Each row was made from one small tree. The marks that hang from a mark follow it in brackets, in the order of their numbers. Every link used is in the known rows. Write each row's tree.
In the rows, 128 means zero.
Known rows
J_333{J_812{J_850 J_981{J_368{J_17 J_288}}}}: [127 145 151 119 122  86 143 122 103 161 155 142 109 160 103 104 153 153
  99 106 137 121 137 114 134 111 108 115  93  89 188 108 136 136  85 128
  87]
J_811{J_368{J_333}}: [132 181  98 134 136  90 167 180 159 101 129 142 122 139 127 129 102 130
 106 139 112 141 188 153 121 104 123 186 134 127 145 151 119 143 112 142
  90]
J_811{J_368{J_17 J_333{J_812} J_618 J_850 J_981}}: [114 123  81 108 139 142 133 124  71 111 132 174 127 107 108  89 185  84
 132  78 139  64 126  46  95 122  64 155 130 172 143  86 139 136 119 150
 118]
J_333{J_812{J_981{J_368}}}: [110 214 114 137 148 108 137 151 153 148 136 151 106 173  94 130 108 164
  76 135 108 168 142 173 131  91 143 153 105  82 198 123 144 169  84 122
  72]
J_233{J_368{J_154 J_333 J_812{J_981} J_850{J_811}}}: [172 115 177 125  88 145 162  83 116 141 165 120 104 140 149 144 166 150
 152  85 130  86  94  65 127 156  96 138 121 151 144 151 133 154 152 111
  38]
J_850{J_368{J_618 J_981} J_811}: [150 175 101 196 108 156 152 150 134 118 139 107  82 166 157 111 142 108
 103 104  90  91 137 110 118  99 133 193 100 115 126 153 130 169 103 124
  41]
J_680{J_368{J_618}}: [100 200 163 148 142 115 131 155 148 103 141 118 111 156 112 125 116 154
  87 133 114 143 167 152 121 105 120 205 168 128 103 170 107 122 115  79
  67]
J_333{J_812{J_368{J_17 J_288{J_154} J_981} J_850}}: [122  99  93  99 104  91 162 115  91 178 122 157 111 121 126 105 180 107
 127 117 141 110 159  91 163 133 120 134 101 118 143 126 107 115 112 160
 103]
J_239{J_368{J_154{J_288} J_333{J_812{J_850}} J_618} J_981}: [121 121 122 133 145 120 143 112 102 198 119 133 125 148 127 126  81 175
 115 114 155 145 106  66 122 131  88 216 115 105  99  90 139  87 169 127
 148]
J_368{J_288 J_333 J_618{J_812}}: [109 151 166 180 130  99 112 155 134 114 163 127 120 158 103 142 118 141
  61  88 108 114 158  79 115  95  86 200 188 178  75 160 108 129 130  65
 105]
J_333{J_812}: [ 82 208  91 144 159 107 123 161 154 129 123 144 124 171 111 151 119 132
  87 122 105 179 174 154 134  83 127 181 127  96 157 154 126 143 103 122
  71]
J_850{J_368}: [136 196  93 155 137 116 166 175 160 114 142 125 105 167 161 143  98 125
  93 130  93 156 179 174 143  82 151 188 107  95 156 166 120 163 107 126
  58]
J_618{J_812{J_333 J_850}}: [131 102 154 131 143  30 177 156 154 162 186 123 132 187 140 184 130 165
  87 105  99 181 183 170 202 124 190 169 150  77 150 146  95 164 103 111
 101]
J_812{J_368{J_17 J_154 J_288 J_333} J_850 J_981}: [168  49 168 124  78  62 170  90  96 177 186 163 109 123 160 120 156 140
 146 108 157  93 133  71 157 161 109 118 117 120 143 114  95 133 145 129
  85]
J_233{J_981{J_368{J_288 J_618 J_812{J_333} J_850}}}: [158 117 182 148 123 123 120 110  83 149 139 154  98 148 103 101 138 185
  85  86  90  73 117  63 105 110  92 137 177 184 114 112 141 150 106  85
  88]
J_680{J_368{J_17 J_812}}: [103 194 173 113 134 124 130 126 141 117 135 116  98 128 130 116 157 140
 121 139 124 118 157 126 117  85 104 163 145 109 112 166 122 114 102 100
  72]
J_811{J_368{J_154 J_333}}: [148 163 106 138 120 101 182 158 141 100 146 146 113 126 140 153  95 120
 114 133 122 138 175 129 119 122 111 181 138 155 154 136 126 150 141 134
  93]
J_812{J_368{J_333} J_850}: [131 108 127 125 115  54 157 145 138 161 152 139 121 141 152 143 133 150
 132 143 117 153 176 157 157 129 162 159 137  87 133 149  81 148 117 138
  75]
J_368{J_17 J_812{J_850{J_811}} J_981}: [132 129 148 137  94 117 150 106 127 158 139  81  99 133 159 112 207 112
 151 100 121  71 138  68 141 102 122 120  94  75 125 133 121 131  93 151
  69]
J_812{J_333}: [130 149 129 140 140  67 161 157 161 133 139 138 124 172 137 157 116 171
 104 124  95 173 173 167 154 102 153 173 138  84 132 152 115 151  95 122
  73]
J_239{J_368 J_981}: [120 204 113 137 162 118 176 157 157 158 116 108 135 150 150 163  81 179
  71 147 121 165 142 164 163  89 164 212  84  76 138 129 128  99 145 133
 121]
J_288{J_154{J_368}}: [ 97 202  94 113  99 124 173 188 189 125 113 104 102 154 128 152  89 155
  95 132  84 163 174 171 163  86 127 149 114  95 129 168 119 136  93 151
  97]
J_239{J_368{J_333} J_981}: [128 183 121 137 153 116 174 155 148 154 109 117 135 136 149 152  86 178
  95 144 130 143 129 143 135  96 143 214  95  93 109 131 127  96 144 141
 119]
J_618{J_812{J_333 J_368 J_850{J_811}}}: [150  85 155 145 119  38 175 138 143 184 192 142 102 195 151 183 143 162
  92 129  87 185 169 185 222 163 222 167 131  62 161 159  87 191  92 113
  68]
J_811{J_368{J_17 J_618}}: [119 177 112 135 131 108 152 158 136 102 139 132 129 135 116 111 128 130
  86 112 113 107 176 120 123  94 107 176 128 132 134 128 129 129 108 122
 104]
J_368{J_154 J_333 J_812}: [130 147 143 155 113 117 135 131 141 125 136 127 109 120 143 150 124 135
 129 119 121 118 148  79 101  98  93 166 160 151 101 150 127 134 141 108
  82]
J_981{J_368{J_154{J_288} J_618 J_812{J_333} J_850}}: [162 108 170 119 122 124 124  97  96 145 152 139  83 139 125 123 113 189
 117 106 102 132 118  78 115 115  82 137 168 157 114  97 152 156 122  85
 121]
J_333{J_812{J_368{J_17 J_288 J_618 J_850{J_811}} J_981}}: [128 102 138 151 110 129 104  92  78 156 160 190  99 164 108  91 183 121
  86  79 129  89 106  54 153 161  94 145 114 128 153 127 111 145 108 102
  66]
J_239{J_368{J_17 J_154 J_812{J_333} J_850 J_981}}: [157  76 152  99 118 135 169  78  71 160 154 152 120  97 183 148 177 148
 155  99 140  79  86  40 154 128 114 123 113 122 155  70 145 130 147 137
 132]
J_239{J_368{J_154 J_333 J_812 J_850{J_811}} J_981}: [165 125 148 149 123 167 167 102 102 153 131 117 104 118 171 165 129 144
 116 115 140  97  85  61 136 146 121 190 100 141 112 124 135 108 177 128
 114]
J_850{J_368{J_288 J_618}}: [141 166 120 189 126 125 132 166 125 105 141 135 102 165 135 112 103 130
  70 103 101 114 168 109 110  87 101 203 139 151 112 165 120 134 119  87
  71]

Write each row's tree
[ 91 187 133 117  96 130 138 150 143 121 139 114  94 149 141 129 128 155
 106 113  99 125 147 117 130  66  67 115 113 106 129 137 131 118  90 124
  94] : J_154{J_368{J_17 J_288}}
[149 113 144 130 112 143 161 106  75 125 153 141 118 105 172 146 138 126
 136 101 148  85 101  40 127 132  79 151 124 172 142  97 121 116 179 132
 124] : J_239{J_368{J_154 J_288 J_333 J_850 J_981}}
[121 227 144 139 130 133 141 139 155 150 122 111  94 145 117 128 109 171
  87 137  79 116 149 142 109  62 131 140 132 120 149 134 149 165  96 119
  60] : J_233{J_981{J_368{J_812}}}
[114 130 118 123 117 113 114  84 118 188 156 184  99 154 113  96 121 152
 110 116 132 143 120  79 146 123  85 151 117  98 149  95 135 152 127 110
  92] : J_333{J_812{J_368{J_17 J_154{J_288} J_618} J_981}}
[161  47 134 120 101  64 158  89 105 205 164 150  95 145 157 116 132 173
 153 123 119 145 136  95 168 145 134 148 144  97 124  83 108 154 131 122
 108] : J_812{J_333 J_368{J_154{J_288} J_618 J_981} J_850}
[118 132 155  99 127 157 147  84  88 155 188 114 115 125 157 149 134 133
 108  84 131 104  93  35 170 107  81 145 118 137 140  63 139 139 173 112
 164] : J_239{J_368{J_17 J_154{J_288} J_618{J_812} J_850 J_981}}
[136 211 131 114 144 126 177 131 138 137 128  88 107 132 136 149 118 170
  84 138 113 140 137 175 122  69 138 152  74 104 133 113 152 122 113 135
 100] : J_239{J_981{J_368{J_17}}}
[123 154 148 101 134 126 157 124 114 105 146 125 105 121 145 126 166 115
 152 121 130 111 135 118 122 124 108 160 147 139 125 141  98 136 130 130
  76] : J_680{J_368{J_333 J_850 J_981}}
[174  43 166 140 104  50 153 121  99 168 156 172 123 145 107  59 164 161
 106  85 142  58 151  43 145 144 104 150 149 122 132 112 120 108  93 108
 126] : J_811{J_368{J_17 J_288 J_618 J_812{J_333 J_850 J_981}}}
[112 114 178 121 132 129 104 100  71 117 151 182 112 142  88  72 179 121
 117  74 161  71 102  38  99 148  42 167 160 166 110 133 112 110 121  90
  82] : J_680{J_368{J_17 J_288 J_333{J_812{J_981}} J_618 J_850}}
[161 109 185 111  92  71 192 135 129 151 173 109 110 140 106 124 136 147
  90  97 134  95 147 106 161 129 124 124 114 131 127 139 113 142 106 134
 120] : J_618{J_812{J_850 J_981{J_368{J_17 J_288{J_154} J_333}}}}
[156 145 166  77  89 156 164  72 107 118 159  86  97 144 163 147 151 144
 179  88 123 120 105  77 111 134  46 118  93 135 114 136 144 151 149 140
  47] : J_233{J_368{J_17 J_154{J_288} J_333 J_850{J_811}}}
[145  75 157 103 123 115 154  73  89 155 198 131 105 141 148 147 161 135
 125  62 117 112 108  40 165 122  84 131 146 148 117  73 134 164 145 105
 139] : J_368{J_17 J_154{J_288} J_618{J_812{J_333}} J_850 J_981}
[128 154 172 128 145  87 140 141 148 133 133 146  96 154 124 126 135 174
 117 145 109 154 161 153 132 113 139 188 172 102 112 172 116 132  92  90
  69] : J_680{J_368{J_812{J_333}}}
[175 109 172 135  96  88 169 132 120 137 135 143 107 145  88  87 126 188
  81  97 119  89 129 101 131 127 107 142 121 141 101 128 138 130  86 114
 102] : J_812{J_333 J_981{J_368{J_17 J_288{J_154} J_618}}}
[140 172 108 118 121 109 188 139 133 103 157 134 116 123 148 154 117 114
 108 126 124 131 173 130 140 109 112 154 106 136 173 120 138 144 134 138
  98] : J_811{J_368{J_17 J_154}}
[106 169  94  92 105 132 176 173 160 115 128 112 105 147 138 160 109 141
  99 111  89 154 164 154 182 105 123 133 117 113 145 156 109 138 105 154
 109] : J_288{J_154{J_368{J_850}}}
[125 154 128 123 136 133 151 130  99 133 141 130 124 130 158 133 139 137
 105 111 127 109 127  85 158 104 111 155 111 126 163 110 116 111 145 130
 126] : J_239{J_368{J_288 J_850 J_981}}
[133 178  91 158 129 107 154 162 156 130 127 175 103 177 100 104 122 116
 103 122 118 133 150 129 129 141 126 189 104  92 181 154 128 167  85 150
  58] : J_850{J_811{J_368{J_333{J_812{J_981}}}}}
[163  81 152 160 105 115 166 127 104 128 160 125 101 163 114 140 166 120
  75  58 100  90 132  56 178 161 127 175 152 180  90 150 105 149 121 103
 111] : J_368{J_288{J_154} J_618{J_812{J_333}} J_850{J_811} J_981}
[143 135 145 176 121 104 148 149 111 102 180 153 114 135 109 148  97 118
  63  95 122 108 164  70 116 129  81 206 186 225 119 133 123 140 162  72
 129] : J_811{J_368{J_154 J_288 J_333 J_618{J_812}}}
[120 189 160 105 115 116 151 119 127 118 144  98 129 146 131 138 147 166
 116 107 119 123 153 125 112  83  76 142 110 137 125 155 140 110 125 107
  57] : J_233{J_368{J_17 J_288}}
[125 130 197 100 122 132 117 103  86  96 142 136  96 108 130  97 181 120
 139 105 145  74 132  51  93 116  47 145 166 173  82 161 110  96 125  96
  88] : J_680{J_368{J_17 J_288 J_333 J_812 J_850}}
[167 113 168 123 111  91 174  97 141 175 160 143 123 154 141 147 135 202
 132 108 121 134 121 117 145 132 131 152 136 119 155 134 145 151 134  95
  56] : J_233{J_368{J_154 J_812{J_333 J_981}}}
[163  95 179 100 113 131 126  76  80 143 158 133  84 124 130 114 139 179
 130  96 113 108 103  54 108 109  63 113 148 151 106  83 160 150 117  97
 122] : J_981{J_368{J_17 J_154{J_288} J_618 J_812{J_333} J_850}}
[110 153 135 104 128  95 143 136 105 138 136 127 115 138 116 130 152 143
 133 117 127 131 143 134  98 101 109 125 108  98 149 116 138 149  84 148
  80] : J_981{J_368{J_17 J_333{J_812{J_850}}}}
[176  59 170 142 112  90 150  95 102 154 172 175 106 151 142 133 149 154
 112  82 132 105 122  48 164 150 104 139 154 151 149 122 115 137 141  91
 103] : J_368{J_154 J_288 J_812{J_333 J_981} J_850}
[122 139 152 160 128  89 120 136 106 163 148 148 112 173  79  94 129 168
  69 100 129 121 139 106 122 120 111 156 134 117 164 116 129 132  94  94
  93] : J_333{J_812{J_850 J_981{J_368{J_288 J_618}}}}
[154  35 160 125 105  33 164 108 117 199 175 173 131 156 137 105 161 184
 120 105 127 116 139 122 191 156 171 141 126  64 141 108  93 150  94 123
  86] : J_812{J_333 J_368{J_17 J_618} J_850 J_981}
[148 136 158 141 116 137 143 123  91  99 165 125 108 116 130 158 120 147
 108  99 116 107 121  95  95 125  90 146 157 194 121 111 133 156 146 101
  94] : J_981{J_368{J_154 J_333 J_618 J_850}}
[144 116 150 174  98 146 120 118  91 104 140 116  98 139 132 104 179 105
 123  70 119  54 113  24  98 129  64 161 143 177  83 140 109 125 128 112
  76] : J_368{J_288 J_333 J_618 J_850{J_811} J_981}
[ 97 170 128 140 102 115 165 178 189 154 159 119 112 172  98 143  90 162
  48  97  89 136 148 134 194 103 138 166 141 111 130 152 115 155 101 110
 121] : J_288{J_154{J_368{J_618{J_812{J_981}}}}}
[195  44 134 173  97  93 179 117  73 154 171 147  98 149 170 116 145 131
 131  81 125  85 133  64 132 145 118 170 139 156 128 108 122 145 136 108
  88] : J_812{J_333 J_850{J_368{J_154 J_288 J_618 J_981}}}
[122 145 134 147 104 139 151 102 110 125 155 110 118 112 147 135 162 119
 124  90 130  79 126  59 114  93  84 144 124 152 114  98 136 131 143 119
  91] : J_368{J_17 J_154 J_618 J_981}
[120 176 132 170 144  95 139 174 137 107 168 142 119 161  95 134  99 129
  30 106 103 131 190 115 145 103 113 209 171 177 138 148 119 134 128  72
 130] : J_811{J_368{J_288 J_618{J_812}}}
[140 126 188  98 117 134 156  80 104 130 179 142  99 119 146 127 170 124
 130 104 151  91 115  74 156 139 101 132 136 134 158 129 115 131 141 101
  85] : J_680{J_368{J_17 J_154 J_812{J_981} J_850}}
[126 152 124 140 114 108 124 116 138 157 152 141  92 150 136 131  84 163
 102 139 106 168 157 118 145 109 106 174 148 122 117 125 116 150 143  95
  95] : J_812{J_368{J_154{J_288} J_618}}
